Each row was made from one small tree. The marks that hang from a mark follow it in brackets, in alphabetical order. Every link used is in the known rows. Write each row's tree.
Known rows
B{C{M N W}}: | +1.37 | -5.77 | +2.13 | -1.15 | -3.91 | -6.13 | -3.78 | +3.41 | +0.16 | -3.71 | +0.66 | +0.87 | -1.85 | +0.47 | +6.55 | +2.16 | +3.42 | -0.75 | -1.34 |
D{B{C{J N W}} M Z}: | +2.83 | -0.19 | +0.64 | +1.07 | -4.21 | -4.78 | -7.31 | +1.41 | -4.20 | -6.81 | +1.46 | -1.45 | -4.32 | -1.46 | -0.47 | +0.18 | -2.92 | +2.30 | -4.72 |
J{C}: | +3.93 | -3.02 | +2.37 | +1.73 | -3.73 | -7.22 | -3.31 | +2.84 | +0.35 | -2.22 | +1.47 | +6.06 | -3.16 | +0.57 | +6.47 | -1.25 | -2.22 | -3.27 | -0.54 |
D{B Z}: | +2.38 | +0.41 | +3.51 | +3.61 | -3.55 | -4.52 | -4.69 | -0.31 | -0.72 | -3.30 | -0.97 | +2.79 | -3.54 | -1.70 | +1.75 | -3.52 | -5.04 | -1.28 | -2.55 |
Z{C}: | +2.45 | -0.40 | +3.71 | +2.30 | -3.28 | -6.59 | -4.08 | +4.29 | +0.84 | -2.14 | +0.36 | +3.75 | -2.54 | -0.04 | +4.25 | -0.67 | -4.28 | -2.54 | -1.15 |
N{C{J M W}}: | +1.14 | -4.87 | +1.89 | -0.20 | -3.08 | -7.11 | -5.56 | +2.41 | +4.49 | -3.40 | +2.09 | +2.30 | +0.78 | +2.71 | +6.59 | +1.68 | -1.35 | -0.73 | -1.84 |
Z{C{J W} D{M}}: | +3.19 | +2.26 | +2.78 | +1.42 | -4.72 | -3.72 | -5.69 | +1.46 | +0.43 | -2.40 | -0.08 | +0.70 | -1.00 | +1.52 | +5.88 | +0.19 | -3.26 | +1.51 | -4.03 |
W{C{J N}}: | +2.50 | -3.23 | +0.91 | +1.64 | -3.42 | -8.36 | -2.56 | +2.94 | +2.57 | -3.90 | +3.58 | +3.21 | +0.23 | -2.14 | +0.75 | -0.94 | -4.26 | -0.19 | -3.31 |
N{C}: | +2.82 | -4.98 | +3.03 | +2.11 | -2.40 | -6.67 | -5.14 | +3.92 | +3.37 | -3.14 | +0.52 | +5.28 | -1.37 | +0.80 | +4.77 | -1.37 | -2.71 | -3.27 | -1.47 |
Z{C{J M N W}}: | +0.41 | -1.36 | +1.68 | -1.25 | -4.57 | -7.06 | -4.12 | +3.49 | +0.64 | -3.80 | +2.15 | -0.02 | +0.11 | -0.21 | +3.65 | +2.92 | -0.97 | +1.79 | -2.48 |
D{B M Z{C}}: | +5.41 | +6.18 | +3.00 | +3.57 | -3.90 | -2.32 | -6.37 | +1.98 | -2.79 | -3.44 | -1.85 | +1.37 | -4.31 | -2.18 | +1.37 | -1.77 | -6.29 | -1.20 | -4.80 |
D{Z}: | +1.93 | -0.73 | +3.17 | +2.60 | -3.67 | -3.44 | -4.21 | +1.40 | +2.09 | -3.12 | -0.63 | +3.16 | -2.79 | -0.37 | +4.59 | -2.65 | -3.02 | -2.48 | -2.05 |
D{B M Z{C{J N W}}}: | +3.07 | +4.53 | +1.33 | +0.96 | -4.42 | -4.15 | -7.12 | +1.97 | -3.93 | -6.99 | +0.97 | -1.82 | -2.66 | -2.63 | -1.06 | +0.72 | -5.20 | +3.32 | -5.64 |
C{N}: | +1.27 | -4.26 | +3.54 | +1.14 | -3.83 | -6.52 | -2.12 | +1.00 | +0.78 | -2.96 | +0.16 | +3.20 | -2.02 | -1.83 | +3.00 | -1.17 | -1.14 | -0.81 | -2.11 |
D{B Z{C{J M N W}}}: | +1.11 | +2.64 | +0.78 | +0.32 | -4.90 | -5.01 | -6.18 | +2.86 | -2.25 | -5.52 | +1.08 | -1.34 | -1.06 | -2.31 | -0.14 | +1.19 | -2.98 | +3.08 | -3.81 |
Z{C{M N W} D}: | +2.06 | -0.16 | +2.44 | -0.23 | -5.40 | -3.11 | -3.96 | +3.54 | +0.48 | -2.30 | -1.78 | +1.03 | +0.91 | -0.69 | +6.59 | +0.96 | +2.93 | +1.76 | -2.91 |
N{C{J M}}: | +1.89 | -4.13 | +1.79 | +1.54 | -3.79 | -6.72 | -4.83 | +2.67 | +4.66 | -1.24 | +1.24 | +3.99 | -0.02 | +1.44 | +4.21 | +0.08 | -2.73 | -2.13 | -2.12 |
D{M Z}: | +4.26 | +2.01 | +3.48 | +2.62 | -4.07 | -1.15 | -4.50 | -0.22 | +1.35 | -2.55 | -1.80 | +2.10 | -3.51 | -0.54 | +5.37 | -1.98 | -2.98 | -2.44 | -4.40 |

Write each row's tree
| +0.91 | -3.89 | +1.00 | +0.91 | -5.65 | -6.13 | -4.71 | +0.82 | -2.35 | -2.50 | +0.30 | +0.19 | -1.08 | -0.35 | +2.16 | +0.02 | +0.88 | +3.05 | -2.48 |
Z{D{B{C{J M N W}}}}
| +2.73 | -2.17 | +0.89 | +0.94 | -4.31 | -6.83 | -1.70 | +2.15 | +3.59 | -1.76 | +2.49 | +2.50 | +1.20 | -1.91 | +2.29 | +0.33 | -1.95 | -0.39 | -3.64 |
W{C{J M N}}
| +2.75 | -4.60 | +1.71 | -1.14 | -3.70 | -7.68 | -3.75 | +3.09 | -1.16 | -5.78 | +2.40 | +3.51 | -1.87 | -0.29 | +6.21 | +0.97 | +1.27 | -0.10 | -1.18 |
J{C{N W}}
| +2.46 | -0.90 | +1.97 | +1.15 | -3.66 | -4.18 | -6.20 | +2.14 | -1.30 | -4.01 | -0.43 | +0.49 | -3.38 | +0.63 | +5.26 | -0.11 | -0.49 | -1.14 | -1.72 |
D{B{C{M W}} Z}
| +0.81 | -2.13 | +0.10 | +0.35 | -4.84 | -5.58 | -6.21 | +2.34 | -2.51 | -5.31 | +1.58 | -1.09 | -2.60 | -1.00 | +0.62 | +0.63 | -0.83 | +1.98 | -2.86 |
D{B{C{J M N W}} Z}
| +4.95 | +3.66 | +3.98 | +2.23 | -4.05 | -3.34 | -5.52 | +0.37 | -2.74 | -2.70 | -2.24 | +0.99 | -2.03 | -0.16 | +5.38 | -0.92 | -3.07 | +1.34 | -4.09 |
Z{C{W} D{B M}}
| +0.10 | -2.35 | +1.86 | -0.52 | -3.72 | -8.41 | -4.95 | +4.14 | -0.33 | -5.86 | +3.31 | +0.64 | -0.93 | -0.53 | +1.93 | +1.71 | -3.13 | +2.13 | -2.01 |
Z{C{J N W}}
| +0.58 | -3.11 | +0.29 | +1.22 | -3.91 | -7.09 | -7.37 | +3.03 | -3.41 | -7.39 | +2.88 | -0.43 | -3.63 | -1.35 | -1.16 | -0.58 | -3.12 | +2.15 | -2.31 |
D{B{C{J N W}} Z}
| +3.14 | +1.72 | +2.52 | +2.50 | -5.97 | -3.57 | -3.42 | +2.28 | -2.21 | -0.34 | -2.82 | +2.16 | -0.69 | -3.19 | +1.35 | -1.47 | -0.39 | +1.35 | -3.50 |
Z{C{M N} D{B}}
| -0.66 | -5.21 | +2.53 | -0.58 | -3.71 | -8.47 | -3.17 | +0.16 | +0.93 | -5.29 | +2.90 | +0.89 | -0.91 | -0.13 | +3.08 | +0.78 | -1.91 | +2.00 | -1.90 |
C{J N W}
| -0.42 | -4.15 | +2.33 | -1.28 | -4.55 | -6.97 | -2.42 | -0.42 | +1.95 | -3.29 | +1.81 | +0.27 | +0.08 | +0.06 | +4.87 | +1.87 | +0.32 | +1.68 | -2.46 |
C{J M N W}
| +2.49 | -0.42 | +2.44 | +2.31 | -5.17 | -3.87 | -4.14 | +4.65 | -0.23 | -2.16 | -1.39 | +3.31 | -0.93 | -2.23 | +2.48 | -1.84 | -0.71 | +0.55 | -2.73 |
Z{C{N} D}
| +3.17 | -1.43 | +1.63 | +1.90 | -3.80 | -6.90 | -2.13 | +1.59 | +4.87 | -0.43 | +2.42 | +3.55 | +0.77 | +0.28 | +4.78 | -0.33 | -3.82 | -2.15 | -2.73 |
W{C{J M}}
| +0.67 | +1.40 | +0.55 | -0.63 | -4.98 | -4.00 | -5.87 | +4.51 | +0.43 | -5.19 | +1.43 | -0.87 | -0.23 | -0.98 | +2.67 | +2.00 | -0.85 | +1.90 | -3.48 |
D{Z{C{J M N W}}}
| +0.83 | -5.99 | +2.03 | +0.56 | -2.20 | -8.55 | -6.48 | +3.21 | +3.51 | -5.47 | +3.19 | +2.97 | -0.20 | +2.48 | +4.78 | +0.50 | -3.52 | -0.53 | -1.38 |
N{C{J W}}
| +1.19 | -1.04 | +0.97 | +1.31 | -4.16 | -5.64 | -6.63 | +1.66 | -1.14 | -4.06 | +1.35 | -0.14 | -2.99 | +1.14 | +3.02 | +0.20 | -2.80 | +0.15 | -1.87 |
D{B{C{J M W}} Z}
| +1.92 | +1.20 | +2.10 | +2.73 | -5.97 | -3.95 | -4.01 | +2.74 | +2.42 | +1.35 | -0.68 | +2.76 | -0.01 | +0.62 | +4.43 | -0.88 | -2.63 | -0.11 | -2.44 |
Z{C{J M} D}
| +1.21 | -3.98 | +0.98 | +1.57 | -4.94 | -8.16 | -3.51 | +1.53 | -2.12 | -1.83 | +1.40 | +1.39 | -3.09 | -1.66 | -0.82 | +0.12 | -2.34 | +0.33 | -2.32 |
D{B{C{J M N}}}
| +3.17 | +1.43 | +3.24 | +2.52 | -5.37 | -2.51 | -3.69 | +3.34 | +2.02 | +1.36 | -2.62 | +3.58 | -0.37 | +0.29 | +6.78 | -1.15 | -0.37 | -1.55 | -2.22 |
Z{C{M} D}
| +4.54 | +3.32 | +3.82 | +3.58 | -3.97 | -2.40 | -4.71 | -1.90 | -1.48 | -2.88 | -2.26 | +1.63 | -4.33 | -1.80 | +2.60 | -2.82 | -4.94 | -1.34 | -4.83 |
D{B M Z}
| +0.30 | -3.46 | +2.13 | +0.60 | -5.34 | -6.54 | -1.50 | -0.24 | +2.08 | -1.14 | +0.91 | +1.89 | -0.74 | -1.14 | +2.43 | +0.29 | -1.06 | +0.24 | -2.78 |
C{J M N}
| +4.22 | -1.80 | +3.66 | +1.23 | -2.57 | -6.41 | -5.28 | +0.12 | -3.03 | -4.17 | +0.18 | +0.91 | -4.78 | +0.92 | +5.30 | +0.35 | -2.80 | -1.12 | -2.47 |
D{B{C{W}} M}
